In the rows, 128 means zero.
Known rows, with every way that one mark hangs from another
{M {V C {X J}}}: [152 114 108 137 149  68 178  88  24 122 100 122 118 132 185 145 149 183
 158 110 118 104 111]
{Q {C {F M X} J V}}: [132 194 121 139 166 168  75 123 168  66 178 163 135 140  73 124 115  53
 143 176 192 120 164]
{M {Q {X C}}}: [112  86 133  78 119 100 137 138 128 160  82 107 105 121 148 171 140 136
 161  62 122 143 113]
{M Q}: [126 106 195  93  98 146 169 113 145 138  74  80  96 129 215 175 105 148
 138  89 135 119 123]
{X {F C M} J}: [134 190 190 151 140 141 103 110 182 106 167 152 174 136 144 127 146 122
 137 142 176 130 177]
{Q {X {C J} F}}: [109 114 109  98 136  84  87 128 126 165 159 154 155 124 109  92 189 123
 143 114 111 165 119]
{F {C X}}: [126 150 190 110 112 175 166 168 191  97 115 116 110 112 140 191 128  97
 128 131 149  99 156]
{V {C J} {X F Q}}: [132  94  81 146 148  70 145  83  59 120 146 161 120 123 158  41 125 201
 158 146  78 115  71]
{X J Q}: [152 102 153 159 137 118 129 116 129 133 122 128 163 125 155 126 142 150
 111 121 133 145 149]
{M {Q {C F J}} V}: [109 114  85  95 107 116 142  92 105 193 108 117 116 152 128 131 128 123
 115  97  97 131  87]
{C {F {M V}}}: [128 157 203 132 110 141 118  67 157 135 114 106 137 157 171 149 121 109
 124 115 143 124 161]
{V C}: [133 118 190  99 133 121 162 105 122 102  98 110 111 136 203 140 116 154
 184 133 137 111 131]
{C Q}: [123 102 194 136 117 166 143 121 149 113 114 101 120 136 164 125 110 135
 136 132 119 135 151]
{X C F J Q}: [141  94 105 165 110  77  92 126 123 188 146 150 196 132 111 102 180 172
 111 123  93 160 116]
{C Q V}: [133 102 153 155 104 176 127 158 127 100 111  93 128 140 158 146  91 121
 123 150 126 105 152]
{M F {Q {C V} X}}: [107  94  94  28  98 122 129 150 128 150  74 103  87 124 158 142  87 114
 173  77 124 133 115]
{X C J}: [150 113 149 133 133  94 121 144 133 154 134 130 166 126 135 166 184 145
 126 117 146 146 132]
{X {F {C V}}}: [118 146 167 112  84 174 122 157 169 112 125 118 161 147 168 159 117 105
 140 153 131  82 159]
{Q {C F}}: [111 117 168  76 123 142 113 100 181 145 135 125 142 165 143 106 128 103
 171 132 109 133 129]
{V {C J}}: [137 128 150 116 157 107 156 112 101 104 129 132 112 124 174 118 132 154
 156 150 147 115 115]
{C F J {Q X} V}: [114 116  69 145 142 152  91 155 110 123 167 131 143 144  70  63 107  97
 100 169  95 130 118]
{M {Q C}}: [114  93 165  75 112 136 148 112 146 141  83 104  96 139 187 161 110 130
 176  81 135 129 124]
{C {F M} J X}: [137 176 158 148 147 142 109 125 171 113 178 137 113 118 102 106 129 101
  88 161 157 133 121]
{C J Q {V X}}: [142  96  90 167 144 143 137 154  75  83 149 125 108 122 134 108 104 141
 112 160 123  98 108]
{C F J X}: [130 146 134 122 125 144 136 141 153 144 163 125 120 121 106 108 142 110
  83 163 110 129  98]

Rows
[129 141 103 192 129 112  93 109 120 161 159 146 148 139  62 111 144 129
  83 139 121 147 115]  {X {C {F {M V}} J Q}}
[114 169 198 143 131 217 166 144 194  57 119 124 120 120 105 172 107  94
 148 152 152 112 191]  {F {C Q} X}
[147 185 171 163 132 143 154  87 111 107  85 106 107 114 155 219 132 122
 109  83 195 138 178]  {F {M Q V} {X J}}
[129 138 113 184 151 126 126  74  89 117 161 137 113 139 107  79 112 141
  98 139 112 126 109]  {C {F {M {V X}}} J Q}
[161 158 147 199 164 112  97 121 157  91 142 166 159 105  80 164 162 125
 126 122 191 160 178]  {F M {X C J Q}}
[110  99 134 117 159 122 141 117  96  95 107 124 100 134 136  85 104 146
 189 127 105 137 137]  {V {C {Q X}}}
[117 133 136 145 120 141 127 123 165 131 152 160 166 125 127  96 134 135
 111 145 113 118 136]  {X {F {C J}} Q}
[102 107  95  25 136 100 141 121 131 163 107 131  83 105 137 102 120 129
 160  74 127 165  99]  {M F {Q {C J} X}}
[102  98  81  77 140 102 139 105  77 160  86 125  94 127 138 150 142 103
 149  50 126 147 126]  {M {Q {C J} X} V}
[107 111 113  40  95  83 192  96  68 173  32  86  67 115 195 149  97 177
 163  58  97 130  98]  {M F {Q X} {V C}}
[137 148 150  85  84 144 135 172 168 119  98 110 125 104 130 201 132 115
 135 137 157 118 143]  {M {F {X {C V}}}}
[126 149 107  86  81 111 181 129 112 181  74 108  94  88 122 208 150 150
  92  83 136 141 100]  {M {F {X {C J}}} Q V}
[123 144 196 161 134 167 103  93 181 109 151 118 131 154 126  83  90 124
 128 155 127 140 146]  {C {F M} Q}
[114 142 112 134 139  74  74  97 103 158 146 157 150 125 109 121 188 110
 131  87 143 166 150]  {Q {X {C J} {F {M V}}}}
[122 106  89 147 152 152 106 167  94  95 144 128 125 123 104 103 113 100
 114 145 132 130 147]  {C J {Q X} V}
[135 149 126 176 135 169 155 188 152 107 148 133 131 109  71 146 135 121
  89 156 131 123 147]  {F {C Q {X J}}}
[113 141  82 105 129 162 131 191 141 106 139 139 123 106  82 108  97 107
 110 152 132 117 141]  {M {F {C J {Q X} V}}}
[159  88  95 160 169  65 159  98  56 104 122 147 126 122 159  90 125 203
 161 130 109 113  96]  {V C {X J Q}}
[135 116 161 143 120 134 132 129 165 111 103 136 138 111 110 177 146 122
 143 115 140 136 157]  {F {X C Q}}
[118 108  85  91 166 125  90 155 110  99 143 150 130 133 119 122 138  68
 166 120 158 132 155]  {Q {C J V} X}
[151 101  74 158 160  68 146  88  70 131 144 150 142 142 122  50 119 200
 144 155  73 114  68]  {V {C F} {X J Q}}
[139 171 147  94 110 142 171 179 181 136 130 126 127  91 116 162 144 130
  94 137 145 126 133]  {M {F {C {X J}}}}
[141 144  98 138 111 155 119 178 131 131 161 118 129 125  98 127 124  97
  66 181 120 100  99]  {C F J V X}
[112 133 137 151  86 190 119 167 155 111 135 121 156 148 128 128  97 117
 126 169 105  94 153]  {X {F {C Q V}}}
[134 133  69 176 112 171 116 190 119 128 171 120 123 126  58  95 105 107
  53 198  92 112  92]  {C F J Q V X}
[155 165  93 173 114 137 111 165 124 135 139 108 115 126 104 152 100 124
  65 146 149 113 102]  {C {F {M Q}} V {X J}}
[123 112  78 159 127 134  81 153  86 134 155 127 169 144 101  72 136 124
 116 148  96 151 150]  {C {Q {X F J}} V}
[104 183 144 125 147 130 103  94 138 115 146 159 145 127 123 127 153  84
 135 102 160 133 185]  {Q {X {F {C J} {M V}}}}
[119 145 189 103 146 140  87  82 197 113 150 141 136 162 139 104 116  94
 178 131 153 139 152]  {Q {C {F M}}}
[142 155 102 155 135  99 173 117  57 121  91 120  54  98 148 175 111 155
 109 103 160 111 100]  {F {M Q {V {C J X}}}}
[104 100 112  75 110 101 123 127 145 188 104 109 121 143 112 131 133 134
 145  86  85 145  83]  {M {Q {X {C F}}}}
[137  84  69 150 141  75 119 117 115 159 163 162 147 128  85  76 148 167
 112 137  80 125  58]  {V {X {C F J} Q}}
[155  99  55 180 109  97  83 165 120 175 148 142 202 144  72 123 144 144
  83 156  98 122 100]  {X {C F V} J Q}
